Each row was made from one path, in order. Every step used is in the known rows, and no mark comes twice. Write each row's path.
In the rows, zero is written as 128.
Known rows
X, A, W, Y: [141 141 142 141 124  47 113  88 142 104 123 197 152 152 133 142 178 156
  66 143 144 122 162 111 136 132 181  99  82  94 140 185 210  92  70 138
 174 112 115  91 124  49 145  92 105 111 104 116 153 145  88 134 118 159
 124 139 108  96 118 171 119  83  83 208 122 113 126 128 147 118 155 117
 135 117 130 117 168 132 106 113 156 106 116 154 147  93 136 175  90]
W, L, M, Y, Q: [ 82 104  89 103 130 170 165 144 161 167 110 160 132 106  99 138 190 141
 184 157 124 112 146 166 135 159 125 154  94 128 138 100 126 156 153 116
 101 141 135 128 181 150  97  92 125 147 162 111  68 123 125  91  90  98
 148 139 150 135 140 145 152 149 107 124 111 120 136 167 181 142 173 125
 199  62 134 106 150 107 156 174 120  97 135  95  98  87 156 127 178]
Z, X, A, W, L, M: [126 140 113 167 114  84 148  93 108 153 132 141 103 136 122 128 179 135
 100 118 144 107 136 126 148 131 190 114 110 126 112 145 185 134 100 111
 141 121 103  70 142  97 154  88 157 108 151 154 107 175 100  78 118 136
 117 126 131 169  99 140 112  80 117 173 103  81 161 115 150  91 152 160
 126 127 127 143 171 136 100 101 157 103  75 135 106  84 134 142 157]
L, M, Y, W, A, X: [ 78 133  90  92 136 144 151  94 146 177 125 132 186 154  65 197 136 131
 150 139 124 104 100 124 134 161  88  81 100 129  93 127 147 114 117 135
 141 130 150 120 153  80  91 118 129 100 146 121  93 121 145  53 112 130
 156 109 118 139 139 135 119 172 127 127 160 106 134 150 147 173 167 102
 124  79 146 163 149 127 134 147 106  92 139  81 128  82 121 116 140]
W, Y, Q, L: [116 124 120  65 117 169  87  96 131 103  89 159  96 117 165 120 226 161
 120 113 142 125 162 143 141 129 150 194 132  85 145 160 167  99 187 153
 140 101 113 114 145 102  95  86  85 152 100 112 102 164 153 132 149  99
 110 183 164  92 182 154 199 123 133 163 114 155  96 133 185 133 185 133
 135 102 162 154 126  84 132 166 131 111  75 116 175  92 153 129 123]
Z, X, A: [135 173 147 128 123  80 147 108  98 126 140 128  98 154 148 136 192 132
 120 136 147 122 130 122 157 132 196 130 118 116  96 154 216 114 114  90
 143 158 134  90 110  94 140  78 133  99 108 131 105 194 120  96 120 113
  90 129 158 157 108 126 128  76 129 186 115 108 140 127 173  87 155 163
  86 122 112 166 172 130 106 105 165 114  55 137 141  59 148 135 139]
K, L, W: [122 160 182 125 141 143 118 115 115 111 153 177 146 160 143 150 186 107
 161 163 159 110 137 114 200 128 188  72  92 135 150 151 105 102 181  94
 125 142 145 117 123 133 174 112  87 120 100 118 128 135 132 177  77 100
 169 168 162 125 108 143 181 139  94 130 137 196 127 157 170  70  24 157
  82 142  68 128 145 123 159 170 146 108  91 100  90 119 158 116 128]
Q, L, W, A: [177 106 182 126 161 170 142 120 139 171 130 193 116 144 110 129 211 153
 142 140 164  80 119 147 153 156 163  81 130 110 172  89 154 129 166 140
  87 108  79  68 120 150 148 117 139 148  93 198 140 145 130 167 130  91
  98 218 164 107 154 136 174 115 146 132 139 191 122 157 157 109  62 137
  98 105 129 126 121 135 143 176 158 121  99 100 114 106 121 144 146]
Z, X, A, W, Y, Q, L, M: [126 138 108 152 109  93 137  80 107 143 106 125  89 128 133 134 192 162
  93 106 145 108 134 114 143 109 182 129 132 117 113 153 181 130 132 119
 159 100  89  60 144 103 108 104 137 115 139 162 123 180 107  73 148 147
 102 153 137 150 111 130 121  92 117 170 110  84 138 100 150  93 164 150
 117 129 136 157 163 129  91 111 155 104  69 138 136 100 134 137 150]
L, W, A: [178 160 158  98 131 117  96 105  80 162 182 231 145 163 117 121 200 111
 131 142 188  76 101 128 178 140 157  74 124 117 144 135 160 100 137 112
  94 143 102 102 105  64 197  74 143  84  91 156 156 118 125 170 128 114
 138 171 162 104 167 170 139  97 111 154 143 205 106 148 204 102  48 151
  80  88 148 139 141 102 167 133 137 154 110 103 107  55 120 162 107]
K, L, M: [104 154 132 137 159 179 176 105 153 123 120 124 151 130 108 166 169 106
 175 142 122  94 149 125 175 125 142 101  88 127 142 151  90 114 181 119
 153 137 173 135 142 145 119 100 102 106 123  88 110 141 151 111  60  79
 161 142 153 162  86 125 156 160  99 101 132 126 130 164 144 133 107 150
 125 139  56 144 147 129 140 187 126  54 103  89  98 105 169  91 151]
X, A: [145 153 170 115 142  65 157 114 156 115 136 169 147 164 126 156 182 136
 115 165 126 121 153 123 146 149 158 121  73  99 121 162 231 107  83 120
 165 161 164 123 100  75 124  85 108 101  76  92 133 153 109 118 102 111
  97 138 154 112  97 143 137  87 111 192 136 116 121 159 167 112 139 111
 113 110 101 113 165 126 124 150 149 104 111 137 155  71 162 144 105]
M, Y, W, A, X: [111 135 138  59 111 122 100 124 132 134 134 159 150 204 129 160 152 192
 132 161 148 177 116 108 138 193 145  86  84 122  89 135 185  46  98  97
 144 124 149 134 138  65 122 121 101 129 110 139  82 168 130 110 122 146
 144 121 104  86 171 169 156 156 128 162 159 160 134 128 152 142 158 106
 112  65 179 153 132 125 128 141 112 130 150  86 143  86 108 137 101]
K, L, M, Y: [ 86 140 121 129 153 166 162 122 163 117 116 120 165 140 122 191 164 131
 184 166 126 107 144 127 190 135 146  96  77 136 127 143  93 103 180 116
 162 139 179 147 143 152  99 123  80 124 128  84 101 144 152 104  58  95
 176 132 153 153  92 128 160 187  75 105 131 141 144 167 154 132 117 123
 135 130  68 161 146 144 147 182 129  62 127  88  99 108 164 103 153]
K, L: [121 157 162 112 146 163 136 118 136  87 133 149 125 163 159 146 183 126
 147 151 128 139 166 120 187 135 190 105  73 125 144 160 122  87 173 106
 147 143 177 134 116 137 147 101  87 123  90  87 103 167 149 157  65  82
 155 147 153 129  98 143 187 133  97 129 131 158 125 160 144 109  89 160
 105 142  66 133 141 124 142 186 140  88  89  96 116 100 174 107 122]
A, W, Y, Q: [111 131 115  89 102 128  72  71 112 111 105 206 122 146 166 128 172 135
  56 112 165 137 153 119 159 108 172 102 110 123 150 201 145  94 116 144
 164 107 105 114 145  40 165  99 103 119 127 124 141 129 105 167 154 151
 174 142 104  99 173 205 154  93  83 166 132 120 118 124 141 131 128 136
 116 108 175 121 140  99 104 110 143 138  84 118 151  98 126 140  94]
X, A, W, Y, Q: [134 131 139 123 111  55 110  81 133 107 117 190 137 159 143 135 173 165
  67 135 150 125 172 104 143 122 172 113  81 108 136 201 200 104  74 127
 184 105 121  99 127  39 127  98 103 114 104 109 146 138  89 122 132 158
 121 145 117  83 120 175 129  83  86 206 126 103 125 128 152 115 149 108
 136 111 145 109 157 118 112 123 151 114 116 152 151  92 144 166  83]
L, Q: [138 174 188  75 125 116 123  86 108 127 155 199 119 151 117 127 189  89
 140 160 152 115 121 139 152 137 192 104 134 149 166 132 117 121 174 144
 159 233 167 134 124 122 149  81 124  47  98 128 181 120 131 182 144 105
 139 173 206 122 151 171 144  98  85 104 151 167 158 192 172 123  56 111
  64  60 123 129 192  59 181 135 183 159  52  91 145  77 163 107 119]
Z, X, A, W, L: [142 151 129 151 108  80 142 106  95 142 144 155  90 149 146 111 188 149
  92 120 158 127 147 118 149 143 209 113 106 127 113 151 193 117  99  90
 133 125 103  66 135  98 157  89 143 118 135 158 109 184  91 105 118 140
 109 133 123 149 108 148 122  67 112 183 102  99 160 117 152  81 140 168
 121 125 127 138 165 132 100 101 164 111  75 142 120  80 133 153 141]
M, Y, W, L: [ 88 120 145  81 120 137 126 136 161 129 113 159 150 173 140 163 156 162
 140 192 129 182 109 135 144 187 150 115  71 123 103 123 170  66 101  94
 146 144 162 145 155 105 114 132  88 172 129 141  68 162 115 134 108 134
 170 118 119  89 161 153 150 165 112 148 139 163 140 136 158 111 161  92
 136  66 170 129 144 134 128 141 135 135 164  86 119 103 135 128 127]

Write each row's path
[156 162 121  79 121 131 102 107  83 154 184 189 119 205 110  87 188 175
 121  74 165 122 165 119 122 196 153 101 101 108 136 138 172  96 120 129
  92 107 109  86 121  66 180  57 152  66  95 113 114 145 163 106 109 116
  90 119 110 118 165 190 168  72 141 185 137 150 113 151 155 175 140 201
 113  85 141 127 104  96 140 172 106 125  86 116 168  36 116 158  79]  W, A, X
[171 163 152  97 133 161 127  84 106 135 144 187 129 200 137 106 178 135
 110 120 138 145  94  85 129 162 129  95  75 107 109 160 184  63  86 113
 142 109 132 118 128  38 155  94 141 122  94 166 109 176 119 120 130 111
 127 153 111  78 150 149 124 124 169 152 151 140 107 122 147 134 153 133
 108  82 176 124 136 100  97 153 113 125 137  84 132  58 127 133  87]  Y, W, A
[106 105 163  57 137 171 125 103 120 141  85 158  91 147 142 140 197 140
 145 144 138 110 127 114 163 106 144 121 130 139 152 144 146 161 176 115
 121 130 107 123 136 120  91 135  94 150  90 149 115 138 122 149 147  97
 101 216 180  80 165 142 203 134 151 140 159 129 101 159 161  88  71 126
  99 102 137 101 139 109 138 200 156 135  81 103 140 119 141 104 126]  Y, Q, L, W
[125  91 148 133 176 193 193 112 182 166  87 123 133 104  79 172 179 118
 157 141 107  78 119 165 138 139 124  97 124 122 164  93 137 165 171 158
 122 134 117  99 134 180  87 126 128 142 120 158 110 139 141 119 119  64
 109 189 159 156 118 106 158 141 140  91 130 106 128 182 119 147 126 115
 116 113 102 138 140 145 115 187 161  82  91  95 132 104 145  93 170]  Q, L, M
[123 111 126 145 126  77 128  84 153 122  97 176 145 134 112 147 176 166
  73 138 134  96 167 110 131 118 155 105  88 102 149 176 191 122  95 141
 174  78 105  79 144  77 100 110 119 122 118 126 154 139  93  97 131 153
 112 172 123  99 103 157 123 100 108 191 122  94 130 127 136 125 156 100
 155 116 142 115 157 127 108 140 148  88 124 146 145 109 137 157 111]  X, A, W, Y, Q, L, M
[ 87 103  88 128 112 144 127 109 139 157 110 194 136 135 115 145 146 142
 106 135 140 124 148 134 154 132 152  77  94 152 160 146 106 142 101 122
 126 112 102 109 178 105 142 119 128 138 170 146 112 107  88 136 117 145
 185 132  97 118 143 189 129 112  70 134 122  99 144 150 116 131 120 136
 175  85 153  82 147 121 126 144 139 121 128 107  97 105 114 133 135]  A, W, L, M, Y, Q
[109 108 107 110 110 148  95  69 126 129  89 187 128 123 139 146 168 145
  65 101 150 116 153 127 153 107 156  95 125 130 160 178 127 123 135 161
 154  89  91  94 157  71 135 116 120 132 146 143 143 124 111 136 155 145
 163 164 112 111 161 184 150 109  87 152 128 110 115 124 125 140 135 127
 124 109 167 128 135 116 107 129 145 119  90 116 134 106 120 137 116]  A, W, Y, Q, L, M
[ 98  96 131  66 150 193 161  98 153 144  67 134 101 127 117 158 180 141
 144 124 112  98 133 111 147  95 106 140 123 135 149 147 141 172 176 137
 140 127 129 133 144 125  53 126 107 137 110 131 102 138 137  98 136  85
  93 196 179 105 148 130 178 145 148 127 155  81 105 168 139 125 130 124
 126 100 135 112 139 106 130 212 139 100  85  97 155 106 155  82 142]  Y, Q, L, M
[111 133 100 139 104  88 138 105 105 152 116 137  97 138 135 141 174 171
 106 130 145 112 132 118 154 123 173 125 115 139  97 143 177 139 111  90
 146 109 108  81 152  97 120 103 135 113 151 154 108 180  96  66 126 151
 120 130 135 145 112 144 115  99 109 175 109  82 162 117 158  83 168 143
 138 112 142 147 167 137 109 101 152 110  97 132 114  94 128 150 158]  Z, X, A, W, L, M, Y, Q
[116 154 144  73 119 118  68  87  85 137 139 208 139 125 141 143 211 102
 133 149 180 103 113 140 186 107 156 128 143 102 132 169 160 116 164 122
 117 142 111 106 129  61 159  88 103 119  93 127 143 104 118 171 152 123
 150 185 184  99 191 168 170 117 124 174 147 196  89 135 222  84  78 141
  70 100 155 139 151  81 162 128 137 164  77 118 133 101 134 143 116]  L, W, Y, Q
[ 97 136  97 100 153 156 160  96 157 171 116 138 181 138  75 198 146 126
 156 155 116  99  81 130 152 149  83  86  96 123 102 132 140 100 120 128
 157 139 165 144 144  78  79 117 131 104 147 120 104 130 138  67 109 110
 158 119 136 138 128 125 102 181 115 113 148 108 132 150 158 161 174  84
 130  77 147 168 146 133 140 135 112  96 154  79 118  71 126 103 146]  L, M, Y, W, A
[130 151 162 112 125 152 135  89 116 140 135 198 123 156 118  96 179 106
 129 156 121 158 107 115 106 171 164 111  84 135 140 127 130 103 119 111
 126 137 140  96 179 121 147 100 134 145 132 178 108 159  92 152 118 123
 145 170 134  92 145 151 147 121 163 118 157 152 141 143 150  91 117 115
 134  72 172  83 170  69 120 162 146 140 118  83 105 103 150 112 114]  Y, W, L, Q
[ 87 127 150  80 105 128 114 132 153 130 127 168 142 170 137 155 163 164
 144 193 137 173 113 132 143 184 163 112  76 140 113 117 148  78 121  96
 146 159 160 139 152 118 113 129  87 155 130 151  92 155 113 143 115 133
 168 143 141  80 161 163 148 163 114 132 154 174 157 145 164 111 139  72
 132  54 177 129 157 118 151 134 142 141 150  77 111 106 142 127 128]  M, Y, W, L, Q
[140 152 134 152 100  70 136  97  89 144 143 162  88 145 135 105 192 143
  92 130 158 128 143 121 141 139 219 107 120 143 124 143 167 121 116  99
 147 141 107  58 140 118 161  82 152  86 140 167 136 179 102 115 129 144
 116 148 143 146 107 155 113  66 106 171 112 107 165 120 156  75 125 154
 113 116 129 136 181 117 115 100 167 127  59 132 119  84 140 148 144]  Z, X, A, W, L, Q
[ 93 111  96 124 145 165 163 146 161 174 120 163 154 103 100 144 183 137
 176 162 125 112 149 182 136 170 133 145  90 118 147  89 125 142 147 121
  93 143 140 126 176 158 111  83 125 144 158 117  79 122 128  99  80  97
 151 130 148 153 134 147 147 140 101 119 105 132 140 174 174 150 169 132
 189  69 124 111 153 120 155 162 129  93 140  84  96  74 155 123 173]  W, L, M, Y
[114 134 125 123 142 178 156  85 142 162 117 167 145 143 102 130 161  96
 138 144 108 143 100 124 109 161 115 109  81 120 129 131 148 118 101 115
 118 115 132 106 182 103 129 105 146 162 139 161  80 149 100 114  99 107
 147 150 119 115 125 131 129 143 174 127 151 110 120 137 145 114 159 121
 150  96 153  91 155  98  93 166 127 113 143  82  93  97 143 109 137]  Y, W, L, M
[110  84 150 126 165 186 179 119 193 160  75 114 141 117  79 193 167 149
 153 164 111 105 110 148 134 156 118  90 114 125 138  87 139 134 157 142
 131 113 126 114 147 172  56 149 107 169 124 177 100 158 143 102 117  93
 124 180 155 139 123 101 146 177 134  97 144 117 142 165 115 145 138  84
 124 103 124 149 138 156 112 177 151  81 123  84 121 122 134  97 172]  Q, L, M, Y, W
[138 130 148 154 118  60 149 110 148 126 135 202 144 161 127 127 177 157
  76 154 138 122 177 125 131 149 180 100  62 119 148 158 197 124  62 117
 148 113 122  81 142  82 145  98 126 126 120 126 134 139  75 129 100 152
 127 146 105  99  94 170 125  73  84 196 118 105 144 148 134  98 125 118
 165 106 117  70 166 133 116 143 157 108 128 143 117  89 142 176  99]  X, A, W, L
[133 109 152  66 134 178 121  99 122 144  98 175  89 154 136 131 203 167
 142 131 139  97 126 112 156 112 138 131 131 131 157 142 148 147 178 122
 115 105  98 119 127 113  99 121 109 138  98 154 125 142 132 132 162 100
  96 222 175  74 168 147 193 125 155 141 155 132  94 153 168  95  87 134
 110  97 154 107 123  97 143 201 143 128  93 102 137 101 134 122 123]  Y, Q, L, W, A
[130 154 117 132  93  80 117  87  92 121 121 141  83 150 162 124 193 158
  72 117 157 131 139 108 156 109 202 134 119 121  96 182 200 110 113 103
 166 115 106  78 128  66 143  87 130 105 127 148 120 185 106  98 149 147
 104 141 135 137 123 154 129  80 119 197 112  92 140 100 159  79 156 162
 106 130 142 164 166 119 102  93 158 119  59 148 142  84 134 145 126]  Z, X, A, W, Y, Q
[ 76  98 155  46 120 143 117 142 156 125  85 146 122 157 144 189 173 192
 156 189 146 136 128 127 180 136 146 122 114 140 123 128 155 112 163 107
 147 149 148 157 129 116  71 150  61 159 104 129  94 147 132 139 140 114
 134 169 171  81 179 150 183 162 103 145 156 159 132 165 170 105 102  86
 109  72 158 145 136 139 163 164 146 134 122  95 147 115 135 121 135]  M, Y, Q, L, W
[132  88 140 129 160 196 179 126 182 171  96 118 137 131  79 177 177 171
 156 143 114  97 111 150 132 162 115  88 114 125 144  82 138 129 156 149
 127  98 119 108 151 166  65 143 125 164 131 169 108 157 143  89 127  90
 112 189 144 122 128 102 144 172 138 103 129 127 136 149 121 154 147  89
 142  96 143 152 125 152 121 172 138  83 136  84 124 110 128 113 164]  Q, L, M, Y, W, A
[126 162 154 102 133 108  69  87  98 141 154 212 155 130 131 140 204  87
 128 150 188  90 105 165 186 132 168 105 138  96 142 149 161 100 158 133
 105 157 117  98 119  76 188  80 110 122  99 133 150 109 120 190 138 119
 157 171 180 123 180 165 157 101 114 172 137 210 104 141 216  93  70 143
  66 103 148 158 150  98 165 105 147 154  80 118 129  95 130 150 120]  L, W, Y
[142 139 161 143 125  51 144  96 147 116 133 192 150 176 129 155 154 141
  70 151 139 122 153 104 140 125 177  73  67 119 138 181 209 109  51 117
 179 133 129 105 109  47 145 106 119 101  98 120 149 142  85 138 113 144
 123 138 110 101  98 161 119  78  87 196 137  98 140 155 130 115 107 110
 121 112 120  98 167 138 111 129 165 107 122 148 135  90 138 160  89]  X, A, W
[119  91 129 124 153 179 163 117 178 178  94 121 144 141  62 171 169 182
 151 131 116 104 131 142 110 176 116  85 119 128 143  80 139 134 149 150
 112  86 104  79 152 168  71 146 124 150 133 169  93 148 145  87 115 116
 104 175 132 138 132 112 156 164 154 116 148 123 133 148 119 161 147 111
 132 100 136 150 126 151 120 195 133  80 121  89 131 117 121 114 161]  Q, L, M, Y, W, A, X
[ 81 103 135  43 107 132  98 139 141 132 103 148 119 181 128 159 177 224
 152 162 162 135 136 120 157 156 143 115 114 135 110 118 157 107 159 104
 122 122 120 127 142 103  85 140  78 135 101 126  98 142 148 116 145 136
 123 159 149  82 185 171 195 162 121 166 157 162 132 151 167 121 120 108
 116  74 171 143 117 124 168 179 126 133 126  96 153 114 115 135 122]  M, Y, Q, L, W, A, X
[112  88 146 122 168 183 180 135 202 163  87 117 142 103  82 195 169 154
 167 161 112  94 126 167 142 154 125  93 123 128 154  87 135 142 169 150
 124 139 126 120 138 185  66 141 112 155 126 151 109 143 147 110 120  79
 118 181 164 148 126 115 156 169 119  99 136 124 140 175 129 148 132  97
 123 102 114 154 141 159 129 176 161  85 105  90 130 114 142 100 178]  Q, L, M, Y
[140 119 140 138 115  63 118  84 146 113 109 183 129 153 138 144 184 180
  63 137 142 118 174 110 129 127 174 117  85 105 147 180 201 113  88 134
 174  84 105  80 130  70 109 110 110 136 109 131 141 148  92 116 133 153
 110 169 110  84 117 161 140  93 100 202 122 109 125 126 138 108 148 101
 147 123 139 107 158 130 110 133 158 105 119 154 150 108 137 166  96]  X, A, W, Y, Q, L
[162 108 174 121 144 157 125 120 125 177 135 179 115 158  92 121 208 155
 141 124 163  90 134 151 135 172 165  69 138 122 170  86 150 130 169 141
  71  95  70  46 129 159 145 116 137 144  91 192 131 131 138 158 139 112
  92 211 149 115 155 140 184 104 159 148 143 186 117 157 142 115  61 157
  90 109 122 117 114 129 140 189 155 124  87 111 122 112 109 144 135]  Q, L, W, A, X
[105 119 103  72 124 171 108  88 139 115  88 143 107 103 148 131 223 154
 128 107 138 113 156 145 138 117 126 187 142  81 144 155 153 121 191 163
 141 103 113 116 152 110  82  85  97 152 112 108 104 148 156 111 151  94
 114 187 163 107 175 151 182 137 136 159 118 138  93 139 184 150 192 131
 141  99 158 162 135  91 130 169 129  99  79 112 166  97 158 127 130]  W, Y, Q, L, M
